What can hang from each mark
j_688: j_250 j_593
j_743: j_593
j_454: j_536
j_536: j_454
j_323: j_250 j_593
j_593: j_323 j_688
j_166: j_593 j_700
j_250: j_323 j_536 j_688

Known rows, with every way that one mark hangs from another
j_454{j_536}: [ 1.19  0.36  1.66  0.38  0.29 -1.10 -2.05  1.32 -0.85  0.16  0.32 -0.84
  1.33 -1.25 -1.33 -2.56 -0.73  1.55  0.99]
j_743{j_593}: [-0.43 -0.75  0.33  1.54  0.77  0.51 -0.13  2.44 -0.39 -0.94  0.76  0.76
  0.29  0.14  0.13  1.93 -0.74  1.80  1.47]
j_688{j_250 j_593}: [-0.31  3.18  0.61  0.92 -3.82 -1.49  1.49 -0.41  0.10  3.73 -0.76 -0.74
  2.74  0.33 -1.44 -3.05 -0.93 -0.24 -1.91]
j_166{j_593{j_323 j_688{j_250{j_536{j_454}}}} j_700}: [ 1.14  3.80  4.02  3.11 -0.49 -7.93  2.02 -1.05  0.23  5.23 -1.46 -1.33
  6.53 -6.40 -3.76 -2.64 -1.33  2.79  7.01]
j_593{j_688}: [-0.19  2.35  2.15 -0.34  0.96  0.27  1.53  0.00 -1.21  2.57 -0.54 -0.59
  1.45 -0.01  0.22 -1.28  0.13 -1.05  1.63]
j_323{j_250{j_536}}: [ 0.14  2.27 -2.38  3.73 -2.09 -1.82 -2.66 -0.74 -0.19  0.70  2.20 -1.83
 -1.91 -0.87  1.28 -0.68 -2.22 -0.45  5.54]
j_593{j_323{j_250{j_536}} j_688}: [ 0.99  4.49 -0.24  3.90 -1.17 -4.76 -2.10 -1.63 -0.46  3.71  0.64 -2.20
  0.74 -3.27  2.49 -1.87 -1.02 -0.51  5.71]
j_323{j_250{j_536 j_688{j_593}}}: [ 1.20  4.50 -2.18  5.41 -5.67 -1.40 -3.44 -3.71 -0.71  2.44 -0.84 -3.35
  1.55 -1.59  2.12 -1.25 -3.59 -1.97  3.76]
j_323{j_250{j_536{j_454} j_688}}: [ 1.59  1.73 -4.66  4.25 -2.65 -2.51 -1.37 -4.20  0.07 -1.12 -1.78 -1.65
 -0.40 -3.22  1.36  0.01 -5.40  0.21  6.86]
j_250{j_536 j_688{j_593}}: [ 3.05  3.54 -0.86  3.34 -5.33 -0.11 -2.19 -2.01 -0.84  2.41 -2.10 -3.69
  2.77 -2.83 -0.20 -2.19 -2.39 -2.36  1.05]
j_688{j_250{j_323} j_593}: [-0.39  3.13  0.50  0.63 -5.62 -2.29  0.32  1.34  1.24  4.54  0.08  0.50
  1.84  0.10 -1.31 -5.68 -1.84 -0.14 -0.97]
j_593{j_323}: [ 0.48 -0.08  0.13  0.71  0.03 -2.95 -0.71 -0.54  0.78  0.16 -0.93 -0.22
  0.56 -2.09  0.81  0.13  1.34  0.61 -1.40]
j_743{j_593{j_323 j_688}}: [ 0.10  1.38  2.81  1.67  1.97 -2.19  0.77  2.18 -0.20  1.76 -0.41 -0.13
  2.49 -2.07  1.41  0.63  0.37  1.22  1.74]
j_323{j_250{j_536{j_454}} j_593{j_688}}: [ 2.86  2.76 -1.84  4.75 -0.83 -2.79 -0.35 -1.31 -3.29  1.16  2.01 -0.03
  1.09 -4.31  3.30 -1.62 -4.95  2.24  7.15]
j_743{j_593{j_323 j_688{j_250{j_536}}}}: [ 1.23  3.90  1.58  3.09 -0.98 -4.03  0.82  3.29 -0.24  4.16 -0.02 -3.16
  1.64 -3.51 -1.29 -3.15 -1.78  0.36  4.55]
j_166{j_593}: [ 0.33  1.18  3.29  0.37  0.52  0.06 -0.26 -0.11 -0.29  1.09 -0.36  1.83
  2.56 -1.61 -0.63  0.80  0.37  1.09  1.42]
j_593{j_323{j_250} j_688}: [-1.23  3.64  0.47  2.48  0.40 -4.53 -0.56 -2.15  0.19  3.01 -0.02  0.31
  0.58 -1.24  3.33 -0.12  0.27 -0.02  2.97]
j_166{j_593{j_323 j_688{j_250{j_536}}} j_700}: [ 0.25  4.44  5.18  3.64 -0.29 -7.40  0.17  0.36  0.87  7.36 -0.56 -2.76
  5.62 -4.13 -3.40 -2.84  0.38  0.43  5.81]
j_688{j_250{j_323 j_536} j_593}: [ 1.08  4.32 -0.09  2.30 -7.59 -3.24 -0.95  2.08  0.48  4.89  0.67 -1.93
  1.58 -2.37 -2.47 -7.50 -2.80 -0.30  1.75]
j_688{j_250{j_536} j_593{j_323}}: [ 1.46  4.47  0.19  2.70 -5.82 -4.74 -0.77 -0.62  0.59  4.12 -0.52 -2.84
  2.39 -3.79 -1.69 -4.69 -0.91 -0.07 -0.26]

Rows
[-1.91  1.75  2.13  5.17  0.71 -6.48 -3.48 -4.69  1.87  2.53 -1.38 -0.53
  4.05 -1.70  1.04  3.39 -0.23  0.46  4.04] | j_166{j_593{j_323{j_250{j_688}}} j_700}
[-0.87  1.76 -2.62  3.57 -0.53 -3.54 -2.72 -4.11  1.43  0.40 -2.04 -1.20
 -0.53 -1.28  3.48  1.39 -1.39 -1.22  1.49] | j_593{j_323{j_250{j_688}}}
[ 1.34  5.04  1.23  1.07 -1.90 -1.88  1.45  1.57 -0.10  5.39 -0.37 -3.52
  0.86 -1.44 -1.77 -4.84 -2.01 -1.77  4.23] | j_593{j_688{j_250{j_536}}}
[ 5.01 -0.69 -2.96  4.26 -3.60 -1.56 -2.56  0.07 -0.94 -1.08 -1.08 -0.74
  0.51 -5.75  1.60 -3.46 -5.72  1.14  3.69] | j_250{j_323{j_593} j_536{j_454} j_688}
[ 0.79  1.66 -2.48  6.62 -1.92 -3.61 -3.70 -1.03  1.30 -0.04 -0.21 -2.83
 -0.40 -3.61  2.48  1.48 -3.51  0.14  5.46] | j_743{j_593{j_323{j_250{j_536 j_688}}}}
[ 1.67  3.89 -0.30  1.12 -3.35 -3.44  2.59  1.40  0.27  3.95 -1.01 -1.01
  1.04 -3.74 -2.40 -7.41 -3.96  1.05  6.41] | j_593{j_688{j_250{j_323 j_536{j_454}}}}
[ 2.77  3.97  0.56  2.56 -1.40 -1.09  0.38  1.83 -1.75  5.18  1.47 -3.18
  1.38 -3.28  0.25 -4.54 -3.18 -0.51  2.69] | j_323{j_593{j_688{j_250{j_536}}}}
[ 0.79  0.38 -0.73  1.38 -1.99 -2.16 -1.12  2.78  1.06  2.59  1.73  0.93
 -0.37 -0.58  0.39 -4.43 -2.61  0.97 -0.91] | j_688{j_250{j_323{j_593}}}
[ 0.26  2.31  1.09  6.86 -1.18 -7.05 -4.68 -3.98  1.46  2.66 -0.21 -2.57
  3.48 -4.07  0.23  1.90 -1.00 -0.22  6.83] | j_166{j_593{j_323{j_250{j_536 j_688}}} j_700}
[ 0.34  2.55  0.13  3.20  1.13 -1.76 -1.11 -0.16 -2.05  2.60  2.39  0.72
  0.92 -0.23  4.50  0.04 -2.14  0.54  2.72] | j_323{j_250 j_593{j_688}}
[ 0.79  1.39 -0.04  7.11 -1.31 -7.94 -2.91 -5.50  0.88  0.82 -1.64 -0.56
  4.04 -5.94 -0.28  1.98 -2.78  2.22  8.61] | j_166{j_593{j_323{j_250{j_536{j_454} j_688}}} j_700}
[-0.73  4.06  1.82  0.56  0.28 -4.17  2.16 -0.26  0.74  4.63 -2.16 -1.60
  1.99 -1.56 -0.31 -2.88  0.41 -0.45  0.15] | j_593{j_323 j_688{j_250}}
[ 0.21  1.12 -1.83  5.69 -1.04 -4.47 -3.04  1.26  0.13 -0.20  2.20 -0.89
 -0.81 -2.75  2.06  1.24 -1.90  1.92  5.54] | j_743{j_593{j_323{j_250{j_536}}}}
[ 1.48  3.61 -1.61  4.12 -1.52 -5.86 -0.05 -2.89 -0.92  1.13 -0.50 -0.44
  0.90 -5.36  2.23 -1.72 -2.82  1.79  7.30] | j_593{j_323{j_250{j_536{j_454}}} j_688}
[ 1.70  3.44 -3.04  5.30 -5.80 -2.60 -1.58 -4.77 -1.28 -0.03 -1.88 -1.55
  1.96 -3.69  1.36 -1.21 -5.30  0.32  5.30] | j_323{j_250{j_536{j_454} j_688{j_593}}}
[ 2.15  3.38 -0.90  2.87 -6.18 -5.78  1.12 -1.84 -0.06  1.67 -1.80 -1.14
  3.46 -5.97 -2.17 -4.77 -2.60  2.05  0.90] | j_688{j_250{j_536{j_454}} j_593{j_323}}
[ 1.92  3.27 -1.23  2.21 -7.67 -3.91  0.73  0.58  0.10  2.77 -0.67  0.00
  2.18 -4.03 -3.09 -7.01 -4.34  1.67  3.12] | j_688{j_250{j_323 j_536{j_454}} j_593}
[ 3.87  2.19 -1.94  3.89 -5.55 -3.94 -0.99 -4.19 -0.93 -0.26 -3.69 -2.58
  3.48 -6.85  0.06 -2.22 -2.69  0.37  1.17] | j_250{j_536{j_454} j_688{j_593{j_323}}}
[ 2.89  3.31 -0.60  3.60 -7.20 -1.09 -3.62 -0.28 -0.13  2.54 -1.50 -2.96
  2.17 -3.55 -0.19 -4.87 -2.84 -2.10  2.17] | j_250{j_323 j_536 j_688{j_593}}
[-1.64  2.71  1.22  3.40  1.45 -3.99 -0.61  0.22 -0.45  2.46  0.74  0.30
  1.02 -0.78  3.30  1.79 -0.56  1.87  4.24] | j_743{j_593{j_323{j_250} j_688}}
[ 0.49  3.69  4.18  2.72 -2.10 -6.50  1.74  0.96  0.16  5.78 -0.36 -0.02
  5.33 -4.37 -4.85 -5.16 -2.96  2.52  9.01] | j_166{j_593{j_688{j_250{j_323 j_536{j_454}}}} j_700}
[-1.10  4.84  3.43  2.93  1.40 -4.34 -0.72 -2.10 -0.22  3.82 -0.57  1.60
  3.14 -2.71  2.90  0.84  0.58  1.02  4.67] | j_166{j_593{j_323{j_250} j_688}}
[ 3.32  0.29 -2.73  2.40 -4.06 -1.63 -1.32 -0.85  0.49 -0.98 -2.62 -1.43
 -0.02 -4.53 -0.37 -3.44 -4.54  0.16  4.83] | j_250{j_323 j_536{j_454} j_688}
[ 2.77  1.91 -3.82  6.19 -2.09 -1.31 -4.53 -1.81 -0.82  0.69  1.28 -2.70
 -0.61 -2.43  3.64  0.09 -5.00 -1.24  3.97] | j_323{j_250{j_536 j_688} j_593}
[ 1.53  0.83 -3.52  6.18 -1.52 -4.73 -2.17 -2.00  0.28 -2.22 -1.65 -1.18
  0.57 -5.36  2.20  1.59 -4.69  2.38  6.83] | j_743{j_593{j_323{j_250{j_536{j_454} j_688}}}}
[ 1.73  3.04 -1.18  2.08 -6.02 -3.10  1.87 -1.30 -0.95  1.68 -1.19 -0.90
  2.81 -3.95 -2.60 -4.02 -3.87  1.38  2.43] | j_688{j_250{j_536{j_454}} j_593}
[ 0.71  5.90  2.68  4.66 -0.69 -4.59 -1.76 -1.19 -0.58  4.88  0.13 -0.54
  2.87 -4.76  2.16 -0.82 -0.22  0.42  7.44] | j_166{j_593{j_323{j_250{j_536}} j_688}}
